Each row comes from the steps of one path. Every step used is in the known rows, and no mark comes twice. Write the path behind each row, first mark first.
In the rows, zero is written as 128.
Known rows:
zigoni > gorel > sutez > guteg > dafaf: [121 115  97 169 173  93 155 125 154  78 130  97 158 163  96 131 146 112
 141 147  72 107 136 132 161 123  82]
popim > meluni > durog: [101 175 137 190 159 125 115 132 129 179 122 105 146 152 117 102 117 171
 169 111 106  70 147 135 156 129 131]
gorel > zigoni > guteg > dafaf > durog > meluni: [145 141 124 192 158 119 122 149  81 114 135 151 119 147 119  68 124 172
 129 161  95  65 132 148 103 142 106]
dafaf > durog > sutez > gorel > zigoni: [156  96 145 189 172 108 160 139  79 129 136  95 131 164  85 108 140 203
 114 147 100  47 175 155 144 126  98]
popim > meluni > durog > sona > guteg > sutez > gorel: [113 189 110 195 152 106 125 132  95 150  89  75 134 164 107 137 114 126
 200 149  82  97 156 158 173 133 156]
gorel > sona > guteg > dafaf: [139 137 124 175 146 111 110 109 172 113 123 121 167 164 124  98 138 128
 137 132  98  91 176 136 149 154 111]
durog > dafaf: [123  98 123 171 148 108 100 142 155 114 125 119 149 151 110 111 149 165
 142 115 111  73 164 124 121 116 107]
popim > meluni: [135 140 124 186 146 118 115 149 128 161 123 108 154 139 110  92 111 152
 162 108 114  71 148 126 148 140 123]
dafaf > durog: [133 115 148 168 170 131 118 159 137 131 140 101 142 143 115  97 138 184
 125 132 110  72 150 138 133 146 112]
sona > durog > sutez > guteg > zigoni > gorel: [118 137 100 184 180  92 199 142 148 108 156  86 174 175 115  93 134 103
 127 159  64  46 129 158 185 112  52]
sona > guteg > dafaf: [148 132 117 169 166 123  98 122 167 122 136 152 163 169 126  97 134 124
 140 146 102  91 148 136 149 139  93]
zigoni > durog > sutez > guteg: [128 141 130 183 178 110 156 144 142 145 134  90 174 163 101  85 148 143
 152 129  96  46 172 140 161 123 104]
zigoni > gorel > sona > guteg > dafaf > durog: [134 104 139 175 142 120 132 131 187  87 114  99 162 160 119 106 151 142
 122 164  70  93 158 136 151 154 107]
popim > meluni > durog > sona: [ 84 185 139 188 158 115 127 152 109 164 101  97 114 151 110  97 102 173
 177 128 107  66 158 140 160 121 146]
sutez > gorel > zigoni > durog: [147 129 153 179 133 135 142 102  56 153 123  79 169 177 115 100 133 191
 121 116  99  67 179 147 163 125 106]
zigoni > guteg > sutez > gorel > sona > durog: [116 118 101 194 164  92 143 111  95 124 146  24 171 136 143 108 114 112
 123 120  78  85 156 157 169 147 147]
sona > guteg: [149 128 120 185 147 124 106 149 174 129 120 131 178 162 121 115 126 123
 153 134 103  85 151 147 133 138  95]
gorel > sutez > guteg > zigoni: [145 167 106 184 177  88 149 137 132 108 132  94 145 175  91 124 139 125
 158 133  86  85 142 160 145 136  64]
sutez > guteg > zigoni > gorel: [130 148 109 182 143 109 168 121 156  88 138  99 186 174 106 108 141 105
 145 151  70  87 119 152 169 138  68]
popim > meluni > durog > sutez: [100 161 127 195 185 109 132 143 140 180 124 121 141 155 100  93 121 171
 173 120 110  49 157 140 161 114 129]
sona > durog: [121 124 127 169 171 126 125 147 125 147 154  93 161 147 146  92 112 152
 117 114 106  63 150 135 155 131  94]
sona > guteg > dafaf > durog > sutez > gorel > zigoni: [172 106 140 181 182 108 140 122  94 116 133 128 121 179  95 108 153 169
 121 176  91  59 172 151 144 125  81]
zigoni > gorel > sutez > guteg > dafaf > durog > sona: [115 126 119 162 188  89 168 162 126  61 110  71  95 153  86 123 145 141
 136 180  66  98 145 143 155 127 102]
durog > sutez: [134 107 118 182 185 105 137 148 162 135 138 131 161 155 105  91 131 152
 141 129 117  58 161 144 153 122 104]
sona > guteg > sutez: [147 132 103 172 157 128 100 142 159 125 127 136 182 160 124 117 134 114
 160 142  96 117 140 150 147 149 101]
durog > sona > guteg > sutez > gorel: [142 137  97 178 153 107 128 138 115 102 104  90 153 162 109 135 123 106
 169 159  89 106 159 160 163 138 134]
guteg > sutez: [130 126 110 164 169 127 117 132 134 126 143 116 170 149 126  98 131 145
 145 125 105 113 140 142 164 144 115]
meluni > durog: [ 94 148 140 176 169 131 113 118 144 149 135 115 164 166 128 111 129 181
 140 120 107  81 151 139 157 129 117]

Write each row's path:
[123 115 103 187 157  94 163 153 162  87 114  80 177 157  91 150 136 116
 154 137  76 103 135 145 146 127  84] -> zigoni > gorel > sutez > guteg
[151 135 118 185 164  98 159 187 157  75  88 112 107 179  88 131 138 132
 154 187  63  93 135 183 140 122  76] -> dafaf > durog > sona > guteg > zigoni > gorel > sutez
[ 97 181 122 203 179  93 148 144 138 170 126  90 153 156  93 108 129 145
 184 128  97  44 152 140 159 123 120] -> popim > meluni > durog > sutez > guteg
[170 140 134 180 134 138 124 110  72 144 114 101 180 185 118 121 142 148
 147 140  81 100 169 163 163 130 100] -> sona > guteg > sutez > gorel > zigoni > durog
[ 93 151 133 188 155 106  97 139 134 158 109 107 129 150 108 109 142 184
 174 107 105  64 159 123 130 108 130] -> popim > meluni > durog > dafaf
[125  92 107 180 158 106 145 154 166 100 114 110 168 155 100 137 129 140
 144 129  87 109 139 147 151 120  95] -> zigoni > gorel > sutez
[138  93 130 183 171 103 152 139 198  88 118 119 149 163 102  97 157 139
 130 173  73  75 167 144 154 139 106] -> zigoni > gorel > sona > guteg > dafaf > durog > sutez
[ 91 158 122 173 212  99 140 102 152 126 152 116 145 175 110  95 149 151
 142 148  93  62 158 132 172 118 103] -> meluni > durog > sutez > guteg > dafaf
[128 125 114 177 145 122 151 120 157  98 134 126 175 174 116  99 138 128
 136 143  84  87 121 152 173 128  74] -> guteg > zigoni > gorel
[145 129 147 169 161 118 108 130 168 111 124 107 138 158 118  92 148 156
 126 147  92  81 174 135 136 164 117] -> gorel > sona > guteg > dafaf > durog
[178 167 107 198 113 141 125 125  68 142 101 113 187 180 121 113 131 136
 172 141  80  87 166 159 135 143 105] -> sona > guteg > sutez > gorel > zigoni > durog > meluni
[141 133 161 172 142 143 132 127  82 161 127 119 163 174 122  76 130 196
 121 114 102  69 168 146 152 123  92] -> gorel > zigoni > durog
[100 108 127 180 136 116 159 133 157 117 134  59 187 148 141 103 114 140
 110 118  78  74 158 139 172 137 106] -> zigoni > gorel > sona > durog
[106 193 132 195 149 113 114 161 133 162  88 112 126 165 112 113 102 144
 193 143  96  71 155 153 147 126 136] -> popim > meluni > durog > sona > guteg
[134 168 119 174 158 110 145 122 130 114 147 104 169 173 107  97 137 121
 148 136  90  73 137 148 157 143  76] -> sutez > guteg > zigoni
[142 107 125 204 145  98 142 113  76 123 131  91 159 156 112 114 115 146
 128 134  97  80 147 165 137 125 110] -> sutez > gorel > zigoni > guteg
[103 197 129 179 167 114 110 137 129 150 102 131 108 168 118  92 110 143
 180 154  94  76 156 139 162 122 134] -> popim > meluni > durog > sona > guteg > dafaf
[ 92 126 137 174 164 111  97 127 156 129 125 112 141 166 118 120 153 192
 148 119 106  73 163 129 130 107 119] -> meluni > durog > dafaf
[138 117 103 172 164 120 123 107 103 122 140  81 175 151 117 125 136 139
 142 123  98 106 152 138 171 143 133] -> guteg > sutez > gorel
[137 134 142 177 159 116 123 190 148 111 105 109 116 151 111 106 124 153
 150 166 100  72 157 158 126 140 119] -> dafaf > durog > sona > guteg
[120 131 109 166 213  98 155 129 129 127 171  95 146 158 124  77 134 126
 118 148  91  44 158 126 172 119  80] -> sona > durog > sutez > guteg > dafaf
[143 159 138 171 144 134 132 152  81 139  97 125 139 183 118  87 124 159
 154 156  88 101 165 171 158 127  99] -> gorel > zigoni > durog > sona > guteg > sutez
[111 153 123 205 175  98 144 120 114 174 119  82 146 159  95 117 127 166
 171 120 102  46 167 140 172 115 141] -> popim > meluni > durog > sutez > gorel
[ 98 136 128 201 168  91 155  96 147 139 121  59 171 169 103 121 141 173
 141 117  96  55 196 149 173 131 147] -> meluni > durog > sutez > gorel > sona
[131 159 133 170 145 104 133 123 125 116 126  90 148 182 108  84 173 146
 155 126  84  58 160 140 140 116  83] -> sutez > guteg > zigoni > durog > dafaf
[104 158 128 215 157  87 154 106 127 170 108  53 152 158  91 117 125 168
 169 111  98  41 193 140 173 132 162] -> popim > meluni > durog > sutez > gorel > sona
[136  99 139 196 170  95 159 131 134 121 125  46 145 146  91 110 149 175
 123 133 101  42 195 147 150 148 145] -> dafaf > durog > sutez > gorel > sona
[124 116 100 180 177 110 115 136 131 120 142 117 164 138 129  94 126 118
 153 137  98 113 122 157 150 137 131] -> zigoni > guteg > sutez
[151 123 140 159 176 131  99 143 156 117 137 136 135 160 121  97 146 151
 128 159 100  84 148 134 133 147  98] -> sona > guteg > dafaf > durog
[139 136 110 179 137 115 109 132 174 123 113 104 191 159 119 120 133 121
 155 130  91 114 164 152 151 165 121] -> gorel > sona > guteg > sutez
[131 114 129 194 151 108 129 140 101 132 134 127 156 154 121  87 109 154
 130 135 103  81 135 165 128 127  96] -> gorel > zigoni > guteg
[113 133 125 182 138 112 168 118 149 111 140  71 179 168 139  90 124 132
 105 131  67  68 147 152 184 137  79] -> guteg > zigoni > gorel > sona > durog
[144 146 119 187 147 138 116 176 134 128 127 119 147 139 117  95 126 172
 153 134 108  61 150 132 107 156 116] -> dafaf > durog > meluni
[110 197 130 185 165 114 126 135 143 127 110 130 129 195 118 107 121 145
 164 162  85  75 149 175 158 125  93] -> meluni > durog > sona > guteg > zigoni
[152 191 117 187 134 144 130 134 118 143 122 136 167 177 125  65 133 151
 159 123  98  52 153 148 144 138  98] -> guteg > zigoni > durog > meluni
[145 150 117 175 150 123 129 133  97 124 100  76 155 171 115 116 134 120
 167 149  83  96 174 161 173 129 145] -> zigoni > durog > sona > guteg > sutez > gorel
[112 103 125 188 123 113 149 123 178 104 116  82 194 151 117 116 129 144
 131 124  88  92 159 138 163 147 121] -> zigoni > gorel > sona
[116 148 120 196 176  91 135  77 163 127 120  96 162 186 109 125 151 146
 146 145  86  63 197 145 172 131 130] -> meluni > durog > sutez > gorel > sona > guteg > dafaf
